What can hang from each mark
vagod: kebo mevez
kebo: levef limi
sigovuf: famab ririmum
faden: rava
ririmum: sigovuf
nale: giru
mevez: vagod
rava: faden vagod vesedin
limi: kebo
giru: rava
levef: kebo
vesedin: rava ririmum
torug: rava

Every row comes from one small tree of marks. The marks that hang from a mark follow it in brackets, in alphabetical order. Every link used is in the known rows. Which tree was each row made from?
(in the rows, 128 means zero)
Known rows
giru{rava}: [ 98 141 114 103 104 104  94 124  90  86 136 112 138  63 166 122 138 135
 150 146 179 123 134 102 117 140 123  71 124 137]
rava{faden vesedin{ririmum{sigovuf}}}: [116  91 123  99 111  84  99 108 103 139 142 103 121  94 106 112 153 109
 127 111 183 110 166 117 116 115 107  72 123 143]
giru{rava{faden vagod{kebo}}}: [ 81 124 149  76  96  94 110 112  87 124 146  95 128  51 126 134 139 111
 168 131 156 145 172 119 110 110  89  56 125 136]
vesedin{rava{vagod} ririmum{sigovuf}}: [129 118 130  76  90  72  80 102  75 106 132  73 141  75 104  89 155 144
 144 115 144 125 155 113 110 150 102  73 132 153]
mevez{vagod{kebo}}: [ 85 134 102  79  90  86 126  96  93 108 140 127 146  40 166 117 139 122
 170 148 163 121 132 148 147 125 117  37 131 142]
torug{rava{vagod}}: [ 95 141 118  75  88  86  92 117  97 121 127 113 163  54 160 107 146 149
 166 126 151 133 130 124 147 151 106  66 119 132]
nale{giru{rava}}: [126 131 124 111  91 102  86 130  97  89 130 103 129  69 178 128 136 134
 141 153 198 110 136  94 114 144 128  62 128 147]
limi{kebo}: [117 128 109  81 100  79  99 106 102  98 108 129 143  60 151 141 130 130
 141 141 174 123 114 119 127 151 107  33 125 130]
vesedin{rava{faden vagod{mevez}} ririmum{sigovuf}}: [117  94 133  75  85  68 102 118  79 131 133  64 131  90  82 101 168 129
 124  97 149 141 183 141 118 136  93  86 121 150]
vagod{kebo{levef} mevez}: [ 94 146  88  95  96 114 134 123  98 109 128 118 149  82 174 107 133 120
 132 127 184 132 138 146 149 161 128  51 132 130]
sigovuf{ririmum}: [ 97 130 120 104 117  95 111 113  96 117 130 131 141  85 140 119 154 124
 149 132 179 128 117 103 149 131 133  60 130 144]
rava{vesedin}: [111 122  95 105 110 101  95 126 119 111 132 116 144  76 166 116 134 134
 146 122 179 103 120 107 135 135 109  61 133 141]
levef{kebo{limi}}: [112 119  95  75 116  87 131 101 106  95 126 126 111  52 168 121 123 125
 136 155 177 128 126 119 139 160  93  64 114 138]
nale{giru{rava{faden vesedin}}}: [122  98 134 122 102  92  84 139 112 117 138 100 121  79 161 135 140 120
 138 123 201 100 154  93 110 109 115  62 129 145]
rava{faden vagod}: [ 91 128 130  76  95  84 106 108  94 134 120 115 152  49 123 132 145 127
 151 103 156 153 137 120 129 108  83  57 134 133]
torug{rava{faden vesedin}}: [ 92 107 119 101 109  81  93 125 116 125 138 125 139  79 164 119 148 123
 144 116 177 113 143 132 142 119 117  70 121 132]
vesedin{rava{faden} ririmum{sigovuf{famab}}}: [119  96 149 102 111  65  86 106  84  77 124 101 116  73  82 105 176 148
 142 126 178 145 177 132 133 142 121  93 130 150]
vesedin{rava{faden vagod} ririmum}: [117 110 151  78  87  58  87 116  81 111 114  98 122  71 117  92 154 128
 136 106 134 143 156 119 112 111 101  62 142 153]
nale{giru}: [128 129 110 100  86  94  94 116 106 104 113 115 140  67 179 130 133 135
 140 143 197 117 115 109 136 143 128  52 137 150]
vesedin{rava{faden vagod} ririmum{sigovuf}}: [121 104 146  75  89  60  88  97  73 119 134  79 132  72  84 102 165 129
 135 103 147 138 172 126 104 119  94  75 131 149]
faden{rava{vagod{kebo{limi}} vesedin{ririmum}}}: [119 100 118  74 125  68 122 134  86 133 127  91  98  63 144  65 123 128
 161 119 148 111 183 110 109 145  94  48 137 147]
torug{rava{faden vagod{mevez} vesedin}}: [ 91 100 116  88 100  84 104 147 120 155 139  93 155  83 135 113 155 130
 146  91 156 125 161 140 151 132  89  77 107 131]
torug{rava{vesedin}}: [103 123  99 102 107  92  87 131 117 111 139 119 145  80 181 107 142 141
 152 128 174  99 128 120 149 146 122  71 119 136]
kebo{limi}: [103 121  91  83 115  91 110  95 102 100 112 122 126  54 169 103 134 144
 137 151 170 132 129 121 131 141 113  66 124 133]
sigovuf{famab ririmum}: [ 98 125 131 118 130  90 106 122 105  96 120 138 139  73 115 122 168 149
 169 138 186 140 128 105 167 149 132  73 125 146]
rava{faden vagod vesedin{ririmum}}: [117  98 132  86 101  74  96 126 111 152 121 106 127  81 117  97 143 116
 140  96 147 121 160 105 118 106  84  54 135 148]

Which tree is each row?
[ 97 143 106  76 103  91 131 165  70 124 126  96 153  58 145 119 145 145
 157  92 167 141 142 126 140 162 100  70 128 133]
faden{rava{vagod{mevez}}}
[116 105 132  94 103  93  93 131 108 122 149  80 112  81 136  83 127 111
 166 136 146  98 180  95 103 135  96  54 126 157]
giru{rava{vagod{kebo} vesedin{ririmum}}}
[127 110 136 103 131  74 101 152  83 118 138  89 137  65  81  95 161 160
 172  92 171 118 176 102 126 168  96  80 127 135]
faden{rava{vagod vesedin{ririmum{sigovuf{famab}}}}}
[111 132 115  91 115  86 108 158  84 129 136 100 153  53 145 109 138 147
 166  81 164 112 133  98 123 140  94  58 139 129]
faden{rava{vagod vesedin}}
[127 116 124  89 116  76 105 142  72 142 146  81 138  76 103  96 145 137
 153  89 168 106 167  99 107 149  95  68 130 139]
faden{rava{vagod vesedin{ririmum{sigovuf}}}}
[106 113 102 104 105 109  98 161 117 129 146  73 150  82 135 110 141 138
 153 106 159 106 159 101 122 149  88  77 112 140]
giru{rava{vagod{mevez} vesedin}}
[108 117 157  86  82  91 102 114  93 126 140  81 122  54 141 140 134 112
 163 136 177 135 174 108 106 113  95  47 130 145]
nale{giru{rava{faden vagod{kebo}}}}
[ 93 147 125  69 107  90 129 131  67 116 139 104 142  42 149 121 133 130
 180 112 163 140 142 122 126 146  98  50 138 137]
faden{rava{vagod{kebo}}}
[ 88 105 126  58 106  81 127  80 101 135 121 101 117  40 131 115 136 120
 154 132 148 155 168 135 125 112  78  53 127 130]
rava{faden vagod{kebo{limi}}}
[ 87 119 114  73  92  93 121 131 101 143 122 101 153  70 120 132 153 125
 141  98 159 153 149 136 142 124  85  69 120 131]
rava{faden vagod{mevez}}
[112 108 114  82 109  84 133 167  91 141 141  78 117  88 135  85 137 117
 159  98 158 112 181 122 129 158  97  57 131 153]
faden{rava{vagod{kebo mevez} vesedin{ririmum}}}
[123  99 122  63  96  64 101  94  90  94 116  84  99  60 140  56 135 134
 146 146 128 129 174 127 111 144 102  54 135 161]
vesedin{rava{vagod{kebo{limi}}} ririmum}
[ 99 100 130  61 103  65 110  86  88 109 125  89 113  44 130 100 141 135
 147 128 133 149 169 138 114 111  87  60 135 141]
vesedin{rava{faden vagod{kebo{limi}}}}
[117  86 144  99 120  77  93 119 113 134 132  93 134  75  59 110 167 143
 159  99 167 129 185 112 127 133  81  79 120 139]
rava{faden vagod vesedin{ririmum{sigovuf{famab}}}}
[ 88 115  91  73 104  79 134  79  95 112 130 122 124  29 169  97 132 132
 160 161 159 124 145 151 141 129 112  38 123 140]
mevez{vagod{kebo{limi}}}
[ 92 109 127 111 114  95  93 134 106 113 150 109 128  75 146 127 142 119
 142 117 182 111 153 103 114 105 108  73 124 137]
giru{rava{faden vesedin}}
[ 91 108  79  75 111 103 138 104 112 106 124 101 113  74 163 103 130 126
 138 160 177 134 157 148 147 159 111  66 114 142]
vagod{kebo{limi} mevez}
[ 93  76  99  70 115  91 134 117 125 155 133  82 115  71 123 105 136 118
 143 110 153 132 184 139 132 121  68  63 113 136]
rava{faden vagod{kebo{limi} mevez} vesedin}
[124 111 127 103 105  88  81 143 104 126 136  89 127  80 136  82 136 129
 151 123 146  98 162  83 100 132  98  61 127 150]
giru{rava{vagod vesedin{ririmum}}}
[123 107 107  88 116  84 120 164  81 151 147  66 138  94  99  95 154 136
 147  81 172 108 176 117 119 167  93  80 117 141]
faden{rava{vagod{mevez} vesedin{ririmum{sigovuf}}}}
[ 94 129  79  87 108 106 141 109 102 110 117 117 130  73 175  89 127 133
 124 141 176 134 155 151 144 161 122  53 125 128]
vagod{kebo{levef limi} mevez}
[ 81 146 140  81  87  84 115 103  86 135 133 124 160  54 152 109 141 122
 152 110 154 147 155 154 139 125 111  42 130 121]
torug{rava{faden vagod{kebo{levef}}}}
